What can hang from each mark:
K: L W Z
W: K X
Z: K X
H: Y
X: L W Z
Y: H X
L: K X

Every row comes from one small tree of marks. The marks that hang from a mark follow it in brackets, in alphabetical order. Every link used is in the known rows. Which tree was each row made from?
In the rows, 128 means zero.
Known rows:
L[X[W Z]]: [103 119 104  68 129  83 131 105 147 107 127  67  88 123 106 168 148 134
 155 108 126 167 111 130]
Z[K]: [134 129 102  69 121  87 139 103 153 177 113 112  77 116 130 124 108 121
 149 134 124 142 145 122]
X[L[K[Z]] W]: [125 127 109  74 140  82 133 114 153 141 164  84  88 112  90 158 135 113
 135 106 121 218  94 139]
L[K]: [115 115 101  54 128  79 144 104 159 160 130  87  75 119 118 169 134 152
 149 130 109 170 117 125]
Y[X[L]]: [123 118 112  88 137  75 147 103 156 153 147 132  91 120 121 136 141 106
 127 129 115 139 105 121]
X[L Z]: [126 131 120  82 123  73 140 109 152 138 135 109  84 116 113 142 122  81
 147 120 131 186 104 141]
L[K[W Z] X]: [108 114 109  55 121  83 125 107 156 163 122  41  73 139  99 179 175 168
 149 137 118 176  68 135]
K[Z]: [130 130 107  75 124  70 134 102 154 171 124  70  75 124 107 139 131 141
 134 141 116 185 121 138]
H[Y[X[W[K] Z]]]: [ 84 111 127  68 142  81 142  97 139 134 199  19  90 126 105 170 118 177
 141 112 117 139  93 121]
K[L W[X]]: [124 111  92  55 118  75 112 109 150 175 103 137  81 134 112 106 160 147
 172 113 125 143 109 144]
K[W[X[L Z]]]: [121 127 120  76 126  79 128 112 147 141 129 127  85 127 110 125 138  89
 173 107 137 170  80 148]
H[Y[X[Z]]]: [ 80 114 115  77 124  78 148  93 143 151 157  24  86 134 120 153 133 140
 131 132 127 136 105 116]
Y[H]: [122 113 110  73 123  71 134 101 158 156 133  71  79 126 124 147 117 108
 132 121 115 161 136 131]
W[X[L]]: [123 118 105  76 151  78 144 105 155 142 123 159  76 117 118 132 130  87
 159 117 124 174 101 127]
H[Y[X[L W]]]: [104 109 100  86 152  86 141 101 143 142 175 120 105 117 107 137 139 128
 129 110 128 155 107 117]
K[W Z[X[L]]]: [136 137 107  82 121  81 133 114 158 162 134  67  93 116 103 108 141 100
 142 129 133 173  61 162]
Z[K X[W]]: [119 136  86  67 130 100 139 108 154 144 132  71  96 102 126 113 104 110
 149 113 127 127 127 132]
L[K X[Z]]: [ 85 113 114  53 123  83 147 103 156 122 124  28  70 133 113 201 151 130
 153 129 120 171  80 122]
X[Z]: [117 129 112  71 115  72 139 103 151 147 122  71  81 122 119 148 123 126
 150 128 123 168 125 138]
W[K]: [135 117 121  58 140  71 143 101 158 164 141 100  71 118 114 158 114 175
 155 138 103 156 113 132]
Y[X]: [113 116 105  77 131  74 145  97 156 161 135  97  86 126 129 142 141 149
 130 135 107 123 125 117]
X[L W Z]: [128 132 112  83 129  77 131 113 147 120 152 122  98 108 102 137 123  90
 149  99 132 195 117 146]
X[L]: [141 123 105  78 135  73 143 107 157 154 128 154  85 112 116 133 132 102
 145 127 123 180 117 134]
Y[H X[L W[K]]]: [119 107 136  87 151  76 137 107 155 127 208  87  93 120 108 159 114 100
 119  96 107 141  88 126]

Which tree is each row?
[112 111 106  58  98  76 112 111 150 148 102  77  86 142 104 139 177 136
 162 122 134 150  86 148]
K[L[X[Z]] W]
[105 129 106  69 122  95 131 107 144 122 126  67  86 122 114 155 128 105
 154 110 135 149 120 121]
L[X[W Z[K]]]
[ 98 102 110  68 134  90 142 104 149 170 175  92  95 132 109 155 159 143
 137 124 127 146  69 122]
H[Y[X[L[K[W]]]]]
[ 91 119 120  88 118  76 128 104 147 117 175  19  98 130 119 155 120  95
 118  92 117 132 123 125]
Y[H X[W Z]]
[104 120 132  59 143  73 144 101 151 138 145  60  62 128 114 163 107 139
 171 119 112 159  85 130]
W[K X[Z]]
[100 120 127  98 126  77 131 110 148 109 188  58 102 124 111 149 121  53
 115  87 126 151 104 131]
Y[H X[L W Z]]
[113 112 114  95 139  78 133 108 153 126 179  96 104 120 115 140 129  76
 112  91 119 145 113 125]
Y[H X[L W]]
[145 123  93  59  96  86 110 113 148 202 108 132  87 127 117  92 140 131
 160 123 131 129 132 141]
Z[K[L W]]
[141 139 121  80 102  88 127 116 146 168 133 125  90 122 116 111 115  75
 159 117 144 154 106 146]
X[L Z[K[W]]]
[120 132  98  66 101  87 114 114 142 150 130  84  93 119 108 112 118  98
 152  94 136 155 139 138]
X[W Z[K[L]]]
[124 114 101  62 109  74 110 109 152 172 102  71  80 144  93 131 186 153
 147 132 128 169  79 148]
K[L[X] W Z]
[131 132 109  62  81  84 108 115 144 183 113  91  87 131 114 100 132 110
 161 116 139 136 125 147]
X[Z[K[L W]]]
[ 87 103 109  71 147  87 158  99 152 156 174  73  87 126 113 170 143 121
 126 128 121 160  77 109]
H[Y[X[L[K]]]]
[132 127 133  74 141  76 135 113 148 123 178 108  88 109  95 157 109 116
 155 101 122 187  93 145]
X[L W[K] Z]
[138 126 106  73 132  94 128 112 148 171 122 170  82 121 122 101 124  84
 170 113 137 143 105 131]
Z[K[W[X[L]]]]
[113 121 141  69 151  74 146 106 151 127 157  92  68 122 108 157 106  95
 167 113 121 177  64 132]
W[K X[L Z]]
[108 127 118  78 137  75 142 107 150 126 130 111  77 122 115 140 123  70
 161 110 132 181  90 133]
W[X[L Z]]
[133 119 121  60 125  65 127 106 155 180 141  54  67 129  94 141 130 156
 140 134 108 182  92 145]
W[K[L Z]]
[107 105 125  78 121  82 131 111 158 157 179  71  93 137 116 158 145  92
 122 107 117 135  77 130]
Y[H X[L[K[W]]]]
[ 91 117 129  86 112  71 137 100 152 136 159   4  84 138 129 157 120  92
 117 115 116 128 113 123]
Y[H X[Z]]
[ 94 108  94  74 144  85 138  96 143 151 165  87 100 122 112 142 140 172
 131 117 120 136 126 113]
H[Y[X[W]]]
[119 106 113  58 155  81 139 103 155 125 148 101  80 119 101 179 139 182
 157 121 108 156  96 126]
L[X[W[K]]]
[102 127 104  76 104  88 120 110 140 148 151  61  98 126 115 114 130  99
 133  97 129 115 125 121]
Y[X[W Z[K[L]]]]
[ 87 112 117  79 144  84 151 100 150 163 179  25  81 132 100 169 143 116
 114 132 123 184  60 114]
H[Y[X[L[K[Z]]]]]
[103 128 112  74  97  82 130 106 146 165 133  48  86 135 125 116 128  88
 132 119 127 109 118 117]
Y[X[Z[K[L]]]]
[ 92 120 120  64 139  82 148 109 153 122 144  80  72 123 111 169 127  75
 162 105 127 190  67 127]
W[X[L[K] Z]]
[129 131  87  57  97  94 119 114 155 185 107  78  93 121 122  83 134 113
 158 123 135 111 103 148]
Z[K[L W] X]
[116 106 112  64 137  74 127 106 151 151 170  94  93 123 102 140 143 174
 137 108 102 124 106 127]
Y[X[W[K[L]]]]
[ 90 117 113  88 139  85 139 103 139 125 184  70 104 121 103 146 133 107
 129 103 137 162  94 122]
H[Y[X[L W Z]]]
[ 82 116 107  69 106  89 134 100 138 172 147  23  85 138 120 124 129 103
 131 124 138 118 107 112]
H[Y[X[Z[K[L]]]]]
